Known rows, with every step that occurs
m > b > g: [  6.5 -18.1  18.4  -5.4 -14.5   8.0  41.8 -18.4  33.2  20.1   5.0 -41.9
   1.8 -28.3  12.5 -12.6  29.9  -9.6   9.3 -17.4   3.4 -13.4]
l > e > g: [-15.8  -6.6  20.2  13.3 -19.1  -5.0  44.7 -23.9  16.8  18.0 -19.1  -3.5
  -0.1   4.6 -13.3   7.7  13.9  12.2 -10.0 -14.0  -3.1  -3.3]
e > b > g: [  0.6 -26.6  14.1  -6.1 -18.0   8.2  41.6 -21.7  31.3  27.0  19.6 -28.4
   3.3  -7.3   1.9  -6.7  23.3  -1.4   1.8  -9.7  -3.0 -17.8]
v > g > e: [-28.2  -9.9  22.9   4.6 -16.4  14.4  22.1 -29.5  31.9  -3.1 -19.4 -11.4
  -2.1 -15.7 -13.5 -20.4  20.4   5.1   3.0 -13.4  -7.6   7.4]
e > b > m: [  0.5 -21.9  14.2 -10.1 -30.1  15.3  24.5 -12.4  21.0  23.5  -3.0 -35.6
  -5.9  10.0  -8.3   4.7  16.7   0.1   9.6  -2.5 -17.4 -11.7]
y > m > b > e: [ 11.1 -28.2  27.1   0.7 -12.1  17.6  27.5  -8.1  23.9  18.7  -5.9 -25.0
  -3.8 -20.8   6.5   7.3  12.9 -12.6  10.3  10.7   0.9   1.2]
e > b: [  5.1 -17.8   7.7   0.3 -15.0   4.6  32.4 -18.1  25.7  19.8  12.0 -12.8
  -0.5  -3.3  -8.9   8.0  26.8   2.7   1.9 -11.9  -3.7  -6.4]
b > e: [-15.7 -24.1  20.3  -8.3 -17.3   5.8  26.2 -18.0  21.3   2.1  -1.1   2.3
 -14.5   4.2   1.8   1.6   4.4  -4.8  16.4 -10.3   1.0   5.5]
v > g > e > l: [-34.1 -19.6  15.9   6.7 -22.8   7.9  25.5 -30.1  33.8  -0.2  -9.6 -25.1
  -2.5  -9.5 -20.8 -21.7  29.5  12.4 -20.2 -14.7 -14.3   5.3]
m > v > g: [-11.1 -17.4  17.0  -6.0 -26.7  12.7  14.5 -28.0  24.9   3.6 -16.6 -29.8
   6.7 -29.3  11.4 -16.5  40.9  -5.9  -9.6 -37.1  -2.0 -11.8]
y > m > b > e > l: [  2.5 -38.5  22.6   1.9 -16.8  12.1  30.2  -9.1  27.3  20.6   3.8 -37.1
  -8.0 -14.3  -1.3   7.5  22.4  -6.1 -11.2  11.7  -5.1   1.6]
l > v > g > e > b > m > y: [-27.0 -31.6  30.4  -5.6 -41.6   7.2  25.0 -22.2  22.8  26.5 -19.3 -72.5
   6.1  -3.1  -7.0 -10.7  31.7   7.2  19.1  -7.3 -12.6 -18.9]
y > e > v: [-28.5 -18.7  10.1  -8.5 -14.4   9.4   2.3 -10.0  17.6  16.3  13.1  -1.6
 -13.7   7.4  -3.5  14.1  -4.0  -0.2 -13.7   2.6   6.0   2.1]
y > e > l > v > g: [-35.1 -10.2  16.7   6.2 -24.1   1.8   9.0 -26.9  25.1  27.5  -3.7 -36.3
  -8.3 -18.0  -3.9 -12.4  15.2  17.7 -27.8 -18.2  -4.4  -5.8]
e > g: [ -7.8  -9.0  13.5   3.2 -12.6   8.6  34.2 -17.8  17.5  12.8   0.8 -16.3
  -3.3  -1.5   2.5  -6.9  33.3  10.5 -16.1 -18.3   7.7  -6.0]
b > g > e > l: [-31.9 -33.2  15.6   1.0 -20.3   7.4  29.7 -24.6  34.0   1.6   8.4 -32.9
  -4.3   6.8 -15.5 -13.7  12.5   5.3  -4.3  -8.5 -10.4  -3.2]
g > e: [-21.4 -13.0  13.8   6.0 -12.4   8.7  19.4 -19.6  25.6  -6.6 -10.7  -3.2
  -1.6   7.1 -19.6   0.1   7.8   0.9  19.1  -7.1  -5.9  10.8]
g > e > v: [-36.2 -22.6   7.0  -9.8 -26.3   7.6   9.7  -9.9  25.0   0.5   5.1  -9.9
  -5.7  18.6 -16.7   6.2  10.8   2.6   7.1   3.0  -5.6   4.7]
y > e > b: [  0.1 -19.5  13.3   4.4  -8.1   8.9  24.4 -17.8  22.3  23.4  13.1  -0.6
  -3.1  -2.6  -8.7  15.4   1.2  -2.1  -4.0   5.9  -1.3   0.8]
g > e > b > m: [-10.3 -29.0  14.9  -4.7 -34.8  19.4  22.1 -12.0  23.4  14.3  -7.3 -32.3
  -1.2  20.2 -22.8   6.2   6.7  -0.8  20.6  14.7 -25.2  -2.4]
m > y > e > l: [-20.0 -31.0  24.3   7.0   5.0  -9.5  22.4 -22.8  17.4   7.3   5.9 -19.0
  -9.7  -5.5  -5.0  12.1  13.6  -1.1 -22.5 -15.7  11.2  -0.9]

Rows
[-23.0 -34.7  14.7  -6.9 -22.6   0.3  29.5 -19.9  23.1   3.3   6.6 -10.6
 -17.5   9.4  -8.6   0.8  14.4   1.6  -3.7 -10.1  -6.1   3.8]
b > e > l
[-22.2 -28.9   8.7   2.3 -37.6   1.9  34.4 -17.5  36.5  24.9   9.1 -76.0
   5.4  -8.1  -6.2  -9.4  28.7   4.7  12.7  -5.0 -10.8 -11.3]
m > b > g > e > l > v
[-10.3 -31.9  14.4  -1.0 -39.3  20.1  29.3 -24.8  30.6   9.3  -5.3 -32.2
  18.2 -18.1  -3.6  -8.2  38.7  -8.2  -2.8  -7.0 -15.7  -6.0]
m > v > g > e > b
[-24.5   2.7  16.9  -0.6 -26.3   3.0  14.3 -27.2  26.2  20.6 -16.1 -32.9
  -3.8 -20.6   3.0 -21.3  32.1  16.4   4.3 -36.2  -0.1 -12.0]
l > v > g
[ -5.1 -34.8  23.6 -10.7 -42.6  29.0  11.4 -18.7  20.0  27.7  -8.9 -45.4
   6.0 -14.8  11.2  -2.8  14.8 -11.7 -13.8   1.1 -19.1 -18.1]
y > e > b > m > v > g
[-30.6  -8.5  11.9   0.2 -32.0  -3.5  16.4 -29.9  29.9  24.0  -7.0 -48.6
  -6.0 -16.8  -4.6 -20.1  41.9  23.1 -19.8 -38.3  -6.4 -12.0]
e > l > v > g
[-11.3 -30.1   8.9  -6.7 -40.2  -3.6  33.1 -14.2  27.2  25.8   9.2 -53.3
  -5.2  -6.9   2.1   6.3  29.3   0.7  11.3  -9.0  -4.0  -3.2]
m > b > e > l > v
[-23.4 -23.1  19.9   0.1 -15.1  12.1  26.6 -22.2  32.0  -0.2  -1.2 -20.0
  -0.3   3.8  -9.8 -13.5   4.1  -1.9  17.4  -7.3  -6.0  -2.0]
b > g > e
[-28.9 -25.0  20.2   7.3  -8.2 -16.1  14.3 -22.2  15.4  19.0   3.2 -39.9
  -8.2  -1.2  -5.1  12.7  14.1   8.3  -8.8 -20.6  11.7  -8.7]
m > y > e > l > v
[-40.3 -32.5  12.5 -13.5 -29.2  12.8  18.2 -13.2  30.2   7.9  12.9 -27.2
  -6.3  16.1  -6.5  -7.4   7.1  -1.2   4.9   2.1  -3.2  -6.9]
b > g > e > v
[-13.1 -30.1  18.9   9.0 -28.7  13.0  21.5 -11.2  35.2  33.5   3.0 -80.8
   7.0 -12.5  -7.8  -6.0  21.7   6.1   1.5   7.2  -9.9 -14.2]
y > m > b > g > e > l > v
[-16.2 -26.7  20.5  -5.1 -23.0  12.0  39.6 -16.9  15.7   9.2   4.7 -10.2
  -8.8   6.2   8.3  -3.6  17.2   2.8  -4.2  -3.4   6.2  -1.4]
b > e > g
[-30.4 -12.7  13.2 -16.7 -26.5  10.8  14.2 -20.2  25.9  17.2  -2.4 -19.5
  -8.5 -14.9   3.9 -15.8  34.9   8.2 -23.7 -22.7   1.2 -10.4]
e > v > g
[-35.8 -26.6  29.5 -10.4  -9.2   2.6  14.9 -21.8  18.2  15.4   0.4 -19.7
  -8.0 -20.2  11.8  -2.3  20.3  -2.1 -30.7 -13.9  18.5  -8.9]
m > y > e > v > g
[-39.5 -25.2  18.7  -6.8 -42.0  -0.9  23.1 -28.4  27.8  21.1  -4.1 -39.4
 -11.5  -9.1   1.2 -17.9  26.6  15.3 -10.4 -23.5  -8.0  -8.0]
b > e > l > v > g
[-36.5 -17.5   4.9   8.5 -31.5  -2.7  11.1 -18.7  25.2   8.7  -2.2 -36.0
  -4.9  14.6 -26.2   0.8  15.4  16.3   9.7 -12.2 -12.8   2.1]
g > e > l > v
[-14.3 -20.3  16.9   2.1 -26.2  16.5  35.3 -27.6  33.6  14.1  -1.8 -17.0
   6.6 -15.6 -14.0 -12.5  28.4   5.7  -1.8  -1.6 -14.3   0.5]
v > g > e > b
[-29.2 -29.9  21.4  -8.7  -3.1  -2.9   9.9 -12.8  13.7  13.5   9.5 -14.4
  -9.1   2.0   4.9  18.4   9.3  -4.9 -13.7  -5.2  20.2  -6.2]
m > y > e > v
[ -4.1 -36.3  12.8  -6.0 -27.4   3.1  43.1 -16.0  29.6  12.3  11.0 -33.6
  -6.8 -12.1   1.7   5.9  28.8  -9.5  -2.6  -4.0  -5.2   3.5]
m > b > e > l
[-17.2 -25.8  22.9  -6.2 -38.6  25.0  25.6 -21.2  29.9  18.1 -15.4 -41.7
   2.1  -2.1 -16.0 -14.7  18.2   4.2   5.4   6.9 -27.4  -5.2]
v > g > e > b > m
[ 19.8  -9.5  21.1   8.7  -2.9  13.8  20.9  -8.0  25.3  21.2 -10.1 -30.5
   1.5 -27.0  -0.3   4.1  27.7  -4.6   0.2  -2.0   2.3  -4.0]
y > m > b
[ -8.6 -30.8  25.8  -6.4 -55.1  10.6  29.0 -26.5  23.2  29.3 -35.2 -46.2
  10.6  -9.4  -6.9   1.2  23.3  -7.2   0.2 -12.9 -32.3 -22.4]
l > e > b > m > v > g
[-27.0 -23.4  10.0   6.7 -17.2   3.2  22.2 -20.0  27.9  -4.3  -1.2 -16.2
  -5.1  12.6 -27.8   0.0  16.8   8.0  -3.4  -7.5 -11.8   9.5]
g > e > l
[-31.0 -14.1  12.9  -5.1 -27.8 -10.0  21.3 -18.2  20.7  16.3 -13.1   0.1
  -8.2  14.5 -19.3  19.0   3.8   6.4   0.2 -10.0  -7.1  -2.8]
l > e > v
[-37.7 -11.5  20.1  -5.3 -32.3  -4.1  24.1 -27.5  26.7  20.2 -23.6  -5.6
  -4.8  -8.0 -11.9  -3.1  17.1  10.2 -17.3 -18.5  -8.5  -6.5]
l > e > v > g
[-27.8 -21.1  21.1  -4.6 -54.7  18.1  15.8 -19.8  26.9  29.9 -16.2 -62.7
   3.9   0.3 -15.0 -15.1  20.5  12.3  17.7   1.4 -27.3 -13.1]
l > v > g > e > b > m
[ -2.7 -15.2  13.1  10.3 -20.3 -10.8  43.9 -24.5  22.7  25.6 -12.0   0.6
   3.3   3.1 -24.1  20.5   8.3   3.4   9.3  -5.9 -14.3  -1.4]
l > e > b
[  4.6 -28.6  18.8  -4.9 -26.2  13.2  54.4 -11.3  21.0  19.7   8.5 -31.1
   0.0 -14.8  17.8  -0.4  32.5  -7.0  -1.3   2.4   7.9  -1.3]
m > b > e > g
